Known rows, with every step that occurs
nasif > binar > koluk: -10	13	12	-15	-13	-10	2	7	-2	-4	10	-13	17	-1	-11	11	0	25	-1
nuno > kisev > nasif > dizirer: -9	-12	-16	2	-7	-3	-2	-8	19	7	13	6	-7	-4	-2	-5	-3	2	7
nesat > dizirer > nasif > binar: 9	5	23	-10	-5	-6	-3	0	-2	16	8	-6	0	-2	-7	3	-5	-3	14
kisev > garu > nomob > nesat: 6	-6	-3	1	10	4	-3	4	9	-23	-9	-10	-2	-19	3	-12	6	2	1
nuno > kisev > koluk > binar > nasif > dizirer: -5	1	-9	4	0	6	-5	-6	11	8	10	9	2	1	-4	13	-3	-10	-4
nomob > nesat > dizirer > nasif > kisev: 8	-11	1	3	6	1	7	-7	-8	8	-2	6	-10	12	8	-4	2	9	4
garu > nomob > nesat: 12	-6	-2	-2	9	6	-1	4	8	-17	-8	-13	-3	-17	-1	-3	5	8	-3
nomob > nesat > dizirer > nasif: 12	-5	11	-4	10	4	0	-1	4	6	0	0	-15	4	4	-2	0	4	16
nomob > nesat > dizirer > nasif > kisev > garu: -3	-10	0	7	8	-2	3	-6	-5	-5	-3	7	-6	5	12	-15	3	-1	11
binar > nasif: -11	1	-16	3	-1	0	-2	0	-2	6	-2	0	1	9	0	9	-3	-4	-12
binar > nasif > dizirer: -5	-2	-11	14	2	5	-5	-10	16	10	3	1	-8	1	-1	4	-5	1	-5
garu > nomob > nesat > dizirer > nasif: 15	-7	9	0	12	7	-2	0	6	4	-6	-1	-14	-2	4	-8	0	-2	10
kufez > koluk > binar: 14	35	18	-11	-10	-2	2	13	0	-6	4	0	6	2	-5	14	5	12	3
kufez > koluk > binar > nasif > kisev > garu > nomob: -1	8	-9	13	0	2	0	5	-4	-8	-14	5	6	-2	5	-11	3	-11	-15
nuno > kisev > garu: -23	-7	-9	-15	-7	-7	-2	1	-8	-18	6	3	0	-2	5	-7	4	-7	6
kisev > koluk: -10	5	2	-8	-9	-11	1	5	-6	-13	8	-4	12	1	-9	26	1	1	-10
nomob > nesat > dizirer: 10	4	4	-3	8	2	0	-2	-1	-8	-1	-9	-22	-2	5	-3	2	19	10
dizirer > nasif > kisev > garu > nomob: -6	-11	-5	8	-1	2	1	-1	-3	-7	-12	3	3	-5	6	-16	1	-15	-8
dizirer > nasif: 1	-4	9	-8	-3	0	0	2	2	7	3	2	2	6	-2	7	-1	-5	6
garu > nomob > nesat > dizirer > nasif > binar: 18	-1	20	-6	4	-1	-4	2	4	10	1	-9	-1	-12	-6	-4	-3	-5	12

Rows
-15	-4	-16	6	-4	-11	5	-1	-14	-2	3	6	15	14	-4	24	0	-3	-23 -> binar > nasif > kisev > koluk
7	-5	-4	9	11	5	1	-4	-3	-12	-11	-4	-20	-6	10	-18	3	8	3 -> nasif > kisev > garu > nomob > nesat > dizirer
0	13	-6	-1	-2	9	-2	3	-1	10	-1	5	6	8	-2	11	-3	-9	-7 -> koluk > binar > nasif
0	3	16	-6	3	-3	-2	5	4	-4	1	-8	8	-8	-4	-9	1	12	10 -> kisev > garu > nomob > nesat > dizirer > nasif > binar > koluk
-12	9	3	-10	-15	-13	3	7	4	3	11	-8	19	-1	-11	5	-2	21	1 -> kisev > nasif > binar > koluk
-2	-11	-1	0	-4	-2	8	-4	-9	9	1	7	3	14	3	3	1	2	-3 -> dizirer > nasif > kisev
-15	-10	-11	-6	-4	0	-3	3	-3	-18	-7	-1	0	-12	3	-14	3	-15	-7 -> nuno > kisev > garu > nomob
11	1	-6	12	14	11	-1	-3	-2	-3	-13	2	-17	-3	10	-17	1	-1	1 -> koluk > binar > nasif > kisev > garu > nomob > nesat > dizirer
-4	-10	-4	11	2	3	0	-3	-5	-4	-14	4	-7	-2	9	-21	0	-14	-5 -> nesat > dizirer > nasif > kisev > garu > nomob
0	8	-3	11	1	7	-5	-6	14	10	7	6	3	0	-5	14	-4	-7	-4 -> kisev > koluk > binar > nasif > dizirer
-13	2	-11	9	-1	1	2	-4	-9	-2	-3	10	7	9	8	-7	1	-10	-4 -> koluk > binar > nasif > kisev > garu
-3	13	-6	0	-3	3	-2	6	-3	6	2	6	14	8	-6	22	-2	-13	-12 -> kisev > koluk > binar > nasif
2	7	-4	11	1	12	-5	-7	16	13	4	5	-4	0	-2	5	-5	-3	0 -> koluk > binar > nasif > dizirer
8	13	13	-5	-5	2	5	3	-11	6	6	11	9	11	-3	16	1	-7	0 -> nesat > dizirer > nasif > kisev > koluk > binar
0	4	4	-8	-15	-13	-1	4	5	11	11	-8	13	-8	-12	3	-5	0	6 -> kisev > nasif > binar
10	-8	8	2	13	6	-3	-1	6	0	-7	1	-14	-4	7	-15	0	-7	14 -> kisev > garu > nomob > nesat > dizirer > nasif
13	-2	20	-4	5	-2	-6	1	4	5	0	-7	0	-14	-3	-11	-2	-10	16 -> kisev > garu > nomob > nesat > dizirer > nasif > binar
12	0	1	1	10	6	-1	0	2	-10	-9	-10	-22	-9	5	-9	1	12	3 -> garu > nomob > nesat > dizirer
-3	3	-13	6	-3	4	6	-3	-11	11	-2	9	6	16	3	6	0	-2	-14 -> koluk > binar > nasif > kisev
10	-14	-2	7	8	4	6	-5	-6	6	-8	5	-10	7	7	-10	2	3	-1 -> garu > nomob > nesat > dizirer > nasif > kisev
-17	3	-3	-17	-16	-14	3	7	1	2	15	-5	18	0	-11	4	-1	18	2 -> nuno > kisev > nasif > binar > koluk
-11	-2	-5	-1	-9	-13	7	0	-15	-10	6	1	14	9	-5	23	3	4	-17 -> nasif > kisev > koluk
